Every row comes from one small tree of marks. The marks that hang from a mark follow it in brackets, in alphabetical order. Every link used is in the known rows. Which tree was each row made from?
Known rows
F{P{J{G W}} X}: [21 -32 -33 26 -28 0 6 1 -3 8 -27 -42 25 31 -17 16 32 -6 -27 -16 21 5 29 7 30 -9 -9 -35 -9 14 22 -21 2]
W{S}: [-4 20 2 17 -22 11 4 -53 -3 40 7 1 -24 43 13 -32 -13 27 -12 -4 -18 -10 6 -17 -18 14 -10 8 18 41 -13 -11 2]
K{J}: [9 -8 9 14 -18 7 -6 -44 -24 31 13 5 11 10 -4 -23 -10 14 -10 -16 -5 -15 35 -24 -25 25 -32 14 0 33 9 3 5]
S{W{J}}: [-6 19 16 27 -20 28 3 -54 -14 20 -8 -1 -23 60 13 -30 -14 32 -6 -18 4 -13 9 -10 -25 19 5 -3 9 30 -9 -17 9]
S{W{J{G X{F}}}}: [10 -2 -5 13 -23 26 3 -19 4 -1 -11 -25 -2 70 -11 20 18 24 2 -25 0 -5 -3 4 15 -1 15 -23 4 -2 22 -12 10]
F{K P{J} X}: [19 -23 -4 14 -18 9 -9 -6 7 11 14 -58 17 -21 -3 24 43 2 -41 -19 -7 -8 23 5 36 23 -54 -47 -9 35 9 -18 1]
G{J{P} Z}: [12 1 0 -7 -13 26 38 -13 1 30 25 37 -8 23 18 -9 6 1 -24 3 -18 -9 9 -35 -9 7 -29 35 14 20 -6 14 21]
W{J}: [3 10 21 20 -10 14 5 -35 -23 24 -10 -4 -18 43 12 -21 -18 28 -11 -17 0 1 32 -10 -13 19 -5 5 14 30 -4 -4 8]
R{J{P W{S} X}}: [7 -1 -24 2 2 7 7 -11 17 27 -8 -35 8 15 1 -17 29 -27 -14 -19 -23 4 -7 -7 0 -2 -9 -2 -4 19 20 21 20]
F{K X}: [16 -9 2 14 -14 7 -1 -16 1 29 24 -39 -2 2 7 14 12 9 -31 -9 -22 -3 16 -10 9 22 -45 -16 6 37 -12 -2 5]
S{W{J{X}}}: [3 12 10 21 -19 23 0 -32 -5 8 -4 -8 -13 55 7 -19 -3 21 -4 -26 -1 -12 -4 -13 -7 10 -2 -6 8 19 3 -7 18]
Y{R{J{G P}}}: [26 9 16 10 0 -6 9 -18 -13 39 4 -14 3 18 1 -7 6 -1 -22 -11 -42 11 26 -26 -25 13 11 23 -3 11 20 46 -12]
Y{R{J{G{Z}}}}: [19 3 24 11 -23 -1 18 -19 -16 52 27 8 -18 44 24 2 -2 8 -16 -7 -32 13 34 -30 -34 17 5 35 8 22 1 34 -18]
W{J{G P} S}: [0 17 -13 20 -19 14 15 -28 3 7 -25 -3 -7 63 14 -12 15 36 -11 -14 0 3 -3 -8 4 -3 16 -14 12 13 14 1 14]
G{J Z}: [9 3 14 2 -23 27 30 -26 -16 38 31 39 -23 39 24 -10 -8 12 -16 3 -12 -9 16 -39 -21 6 -29 42 20 30 -19 4 13]
K{F{P X} J}: [17 -30 -19 1 -20 7 -13 -15 -5 8 42 -45 26 -28 -8 27 36 -3 -29 -24 -17 -13 36 6 35 19 -61 -36 -4 26 20 -5 6]
J{G}: [18 1 1 19 -17 3 7 -22 -18 35 -7 8 -11 57 0 -8 -15 26 -4 -4 -9 4 29 -19 -14 5 6 22 13 14 3 2 -7]
G{J{P W{S} X}}: [4 8 -35 2 -2 17 26 -22 12 10 -8 -3 7 31 -2 -22 22 -20 -21 -8 -11 -7 -26 -23 11 -22 -15 6 4 13 5 11 38]
X{F{K P}}: [11 -18 -17 -1 -4 22 2 -9 11 29 30 -55 3 -4 -12 23 24 2 -40 -10 -29 2 17 17 34 22 -36 -32 2 26 -1 -15 2]
G{J{P X}}: [25 3 -1 -8 2 14 16 -6 -1 14 7 10 4 9 -2 -10 10 -9 -20 -7 -25 -9 -1 -33 9 -4 -29 26 9 7 13 25 28]
G{Z}: [4 -3 8 8 -27 15 16 -24 -4 44 27 22 -20 40 19 -16 -15 16 -16 -3 -12 -4 29 -24 -17 22 -20 31 16 31 -13 -4 4]
R{J{W X{F{K}}}}: [18 -28 -13 -6 11 11 -1 3 8 30 11 -65 12 -2 -17 29 35 -36 -20 -20 -27 10 14 9 20 11 -27 -16 -12 20 16 11 9]
S{W{J{G{Z}}}}: [-4 9 3 25 -42 31 22 -29 -5 17 -5 23 -23 92 25 -4 1 39 1 -14 16 -3 6 -16 -22 7 17 1 12 16 -6 -14 7]
K{J{G{Z} W X}}: [15 -39 -34 13 -36 2 12 1 -3 16 5 7 31 47 -7 10 20 -10 -6 -24 21 0 16 -20 0 -11 -15 11 -6 6 26 12 17]
F{P}: [10 -2 -4 14 -11 13 0 -16 -9 37 14 -17 -11 21 4 -14 -6 12 -27 -8 -17 0 28 -3 -1 18 -16 2 15 29 -6 -8 3]
J{G P W X}: [24 -23 -42 9 -4 -1 14 10 7 15 -29 -14 23 42 -18 -1 15 -15 -14 -17 1 8 8 -11 16 -17 8 8 -4 -8 29 16 18]
Y{R}: [7 13 23 17 -12 -2 6 -50 -21 46 23 -8 -12 23 5 -31 -35 14 -27 -10 -33 -3 31 -28 -28 24 -9 29 10 35 -9 16 -8]
L{J{G W} U}: [25 -27 -1 14 -16 -2 13 -13 -13 29 -15 18 -11 90 -17 -7 -18 13 6 -11 1 19 -5 -8 -35 17 -4 25 11 32 15 -3 -12]
W{J{P X} S}: [-1 13 -6 8 -11 14 5 -23 14 4 -5 -17 -3 34 13 -17 21 18 -17 -26 -9 -4 -13 -9 16 2 -10 -15 11 18 19 6 30]
L{J}: [11 -13 20 17 -3 10 3 -22 -15 22 8 7 -17 51 -2 -7 -33 19 -6 -17 -22 1 7 -14 -38 35 -23 30 13 45 -3 -2 -10]
J{G{Z} P W{S}}: [-4 -6 -48 12 -30 13 36 -12 21 28 -7 10 2 70 9 -9 20 4 -16 -4 8 3 -6 -13 0 -13 10 4 8 13 1 -5 14]
X{F{K}}: [8 -12 -1 -2 -5 16 4 -25 2 36 24 -37 -5 7 -10 18 7 8 -28 -8 -28 -3 21 1 13 24 -31 -10 0 29 -3 -9 -1]
X{F{K P{J{W}}}}: [7 -37 -32 6 -7 14 2 -14 8 17 -6 -67 29 -3 -30 21 37 -19 -43 -19 5 -2 22 23 43 13 -29 -48 -22 26 14 -27 2]
J{G{Z} P X}: [25 -19 -21 -1 -23 6 19 23 17 19 16 13 6 40 3 16 19 7 -13 -13 -12 3 9 -23 15 -3 -8 22 8 -2 25 18 12]
K{J{W X}}: [13 -28 -21 13 -14 0 -5 -24 -14 16 -1 -14 30 18 -18 -16 3 -17 -11 -28 9 -8 19 -17 -4 0 -29 5 -9 21 23 8 20]

Write each row's tree
[-3 17 4 19 -11 29 11 -41 0 12 -14 -4 -8 43 7 -30 -4 22 -12 -21 -3 -13 1 -7 -16 16 5 -9 2 20 3 -7 18] : S{W{J{P}}}
[4 14 -7 24 -15 26 14 -27 -1 6 -28 2 -4 67 3 -11 6 31 -5 -19 8 -4 -2 -8 -11 4 24 -12 2 5 10 -2 11] : S{W{J{G P}}}
[-3 17 7 16 -18 13 0 -33 -1 8 -3 -15 -16 50 18 -20 5 27 -10 -24 -6 -3 -2 -12 4 6 -9 -11 19 29 6 -4 23] : W{J{X} S}
[-3 3 -27 3 -28 23 32 -23 8 23 17 18 -9 57 18 -13 17 -8 -16 -5 -2 -6 -19 -29 1 -19 -24 17 15 25 -14 -1 31] : G{J{W{S} X} Z}
[-6 -16 -36 8 -22 16 7 -38 10 17 -12 -51 17 26 -22 -3 27 -7 -30 -14 7 -6 13 19 33 1 -11 -45 -8 32 13 -40 4] : X{F{P{J{W{S}}}}}
[40 -26 3 -6 -10 -5 4 17 12 10 4 20 2 60 -21 10 8 13 2 -22 -23 10 -21 -15 -7 19 -20 24 10 14 45 20 -3] : L{J{G P X} U}
[10 -19 -12 13 -13 15 -13 -20 -8 23 25 -32 22 -18 -4 6 26 6 -35 -20 -9 -9 19 -1 9 24 -47 -24 -6 32 6 0 9] : F{K{J} P}
[27 -17 -11 0 -15 6 5 0 2 19 5 -22 3 42 -19 24 9 12 -7 -13 -18 3 21 -5 23 -2 -4 3 8 1 25 2 0] : J{G X{F}}
[14 -13 -35 16 -5 4 20 -8 -2 26 -32 -7 14 48 -14 -14 0 -2 -16 -8 4 8 15 -9 -2 -9 13 11 -2 3 11 7 9] : J{G P W}
[16 -13 -13 13 -13 14 -5 1 10 23 33 -53 2 -10 6 22 29 4 -42 -12 -24 1 14 5 29 23 -48 -33 6 33 -11 -10 8] : F{K P X}
[19 -15 -9 6 -23 10 21 20 12 2 -2 6 5 53 13 17 27 16 -11 -25 5 10 8 -14 20 -2 -1 4 10 -6 30 16 23] : W{J{G{Z} P X}}
[-8 20 0 14 -11 18 10 -43 3 15 -10 -8 -13 39 16 -28 5 28 -19 -17 -6 -5 1 -7 -1 13 -2 -14 13 27 4 -1 21] : W{J{P} S}
[2 18 -3 25 -16 -4 14 -46 -12 45 -12 -21 -8 57 8 -20 0 -1 -17 -9 -25 14 8 -17 -32 -3 25 7 1 26 1 22 -11] : Y{R{J{G W{S}}}}
[8 -5 9 19 -34 15 22 -13 -12 19 -4 19 -17 77 23 4 2 33 -8 -11 12 11 25 -16 -9 7 6 11 19 12 2 -4 7] : W{J{G{Z}}}
[16 -21 -9 -9 8 17 5 4 19 -1 12 -55 17 -4 -12 31 40 -1 -32 -30 -17 0 4 11 50 13 -33 -36 -7 6 27 9 27] : W{J{P X{F{K}}}}
[32 -8 17 -3 -7 -7 0 -6 -8 32 24 -40 4 18 -13 23 13 -9 -17 -17 -48 12 27 -12 3 10 2 10 -1 4 31 35 -14] : Y{R{J{G X{F}}}}
[27 -2 6 7 1 5 9 0 -8 35 -9 -5 -1 24 1 -3 15 4 -10 -8 -27 9 25 -16 -18 11 5 19 0 7 22 27 -5] : R{J{G P}}
[13 -17 -10 4 -4 10 -3 -24 -1 21 16 -19 31 -20 -10 1 22 3 -29 -20 -11 -16 12 -15 0 23 -46 -10 -14 27 18 17 14] : F{K{J{P}}}
[16 -18 -17 0 -15 9 -6 -3 3 19 38 -47 1 -10 1 26 23 1 -33 -13 -29 -5 32 12 38 14 -45 -29 9 24 5 -14 1] : K{F{P X}}
[29 -32 -26 -9 -12 5 2 2 8 1 10 -21 44 6 -34 29 37 -4 -12 -25 -11 -10 18 -7 29 -1 -24 -9 -14 -7 55 18 14] : K{J{G P X{F}}}
[-1 -3 -24 29 -30 -1 10 -44 -6 20 -43 -8 8 68 -8 -20 8 14 -7 -9 25 -7 10 -12 -4 -10 15 -11 -3 25 14 -22 -3] : P{J{G W{S}}}
[21 -17 -8 7 -34 5 14 12 5 28 18 15 -7 59 14 15 10 15 -6 -10 -4 3 17 -24 3 -1 -7 26 17 6 14 9 4] : J{G{Z} X}
[4 2 -11 11 -6 7 0 -23 2 34 -2 -31 -7 31 9 -20 16 -17 -7 -17 -19 5 2 -8 -12 -2 -7 2 4 30 7 10 12] : R{J{W{S} X}}
[11 1 2 8 10 -5 15 -29 -10 45 -1 -29 9 1 -2 -28 -3 -29 -32 -15 -33 9 26 -17 -26 17 0 18 -10 26 8 38 2] : Y{R{J{P W}}}
[-3 4 -29 14 -17 5 5 -30 6 27 -4 -20 -4 48 -2 -26 2 -4 -14 -15 -3 -3 -8 -11 2 -8 -5 1 8 28 0 -7 19] : J{W{S} X}
[22 -8 -7 11 -7 7 7 8 1 -3 -22 -10 10 45 0 6 20 18 -10 -26 1 9 9 -11 20 -7 5 -3 8 -8 35 19 21] : W{J{G P X}}
[21 -4 6 20 -18 6 1 -5 -14 5 -16 -7 -3 61 6 5 5 27 -3 -25 3 8 17 -13 7 -4 5 1 15 1 22 7 13] : W{J{G X}}
[-8 7 -32 2 -20 29 44 -30 12 24 6 24 -5 47 17 -23 18 -10 -23 2 -3 -7 -18 -26 -5 -13 -17 16 10 27 -13 -1 31] : G{J{P W{S}} Z}
[18 -10 -26 -2 7 15 23 -4 -1 13 -11 -1 18 19 -11 -16 14 -28 -21 -10 -8 -2 -4 -26 10 -17 -20 20 0 5 12 20 35] : G{J{P W X}}
[26 -15 3 -19 10 10 1 6 14 26 22 -38 9 -12 -13 16 26 -22 -18 -17 -45 2 22 -1 18 17 -24 3 -4 9 36 24 7] : R{J{P X{F}}}
[25 9 33 7 -3 -8 -6 -24 -15 42 25 -25 -4 3 5 -15 -5 -8 -21 -20 -47 4 26 -25 -21 22 -14 27 3 26 14 42 -7] : Y{R{J{X}}}
[10 -41 -44 6 -16 6 -5 -13 -3 9 22 -58 39 -19 -16 23 34 -22 -31 -27 -1 -7 34 17 38 6 -53 -43 -11 23 19 -12 14] : K{F{P X} J{W}}
[19 -22 -13 -18 -21 32 25 10 14 15 46 -6 -1 17 1 29 33 -12 -29 -8 -27 -3 7 -11 36 -2 -42 4 15 11 6 -4 21] : G{J{X{F{P}}} Z}
[32 -28 -7 6 0 0 5 22 6 0 -6 -2 9 50 -16 19 4 6 -5 -26 -20 7 -10 -14 -3 10 -8 23 5 10 37 23 1] : L{J{G P X}}
[22 -27 -19 19 -21 -8 4 -7 -8 11 -40 -13 25 50 -22 -2 12 -9 -6 -20 22 -1 22 -12 13 -16 4 0 -10 5 36 -2 5] : P{J{G W X}}
[7 3 -10 8 -24 16 5 -20 7 -1 -5 -28 -6 66 -3 22 25 30 -7 -20 -4 5 -3 2 30 -9 7 -30 13 6 25 -11 15] : W{J{G X{F}} S}
[23 -20 -2 7 -19 2 -11 -7 -1 13 -1 -25 16 3 -12 -6 19 -1 -24 -23 -5 -10 23 -5 28 10 -27 -12 0 20 28 -6 5] : F{P{J{X}}}
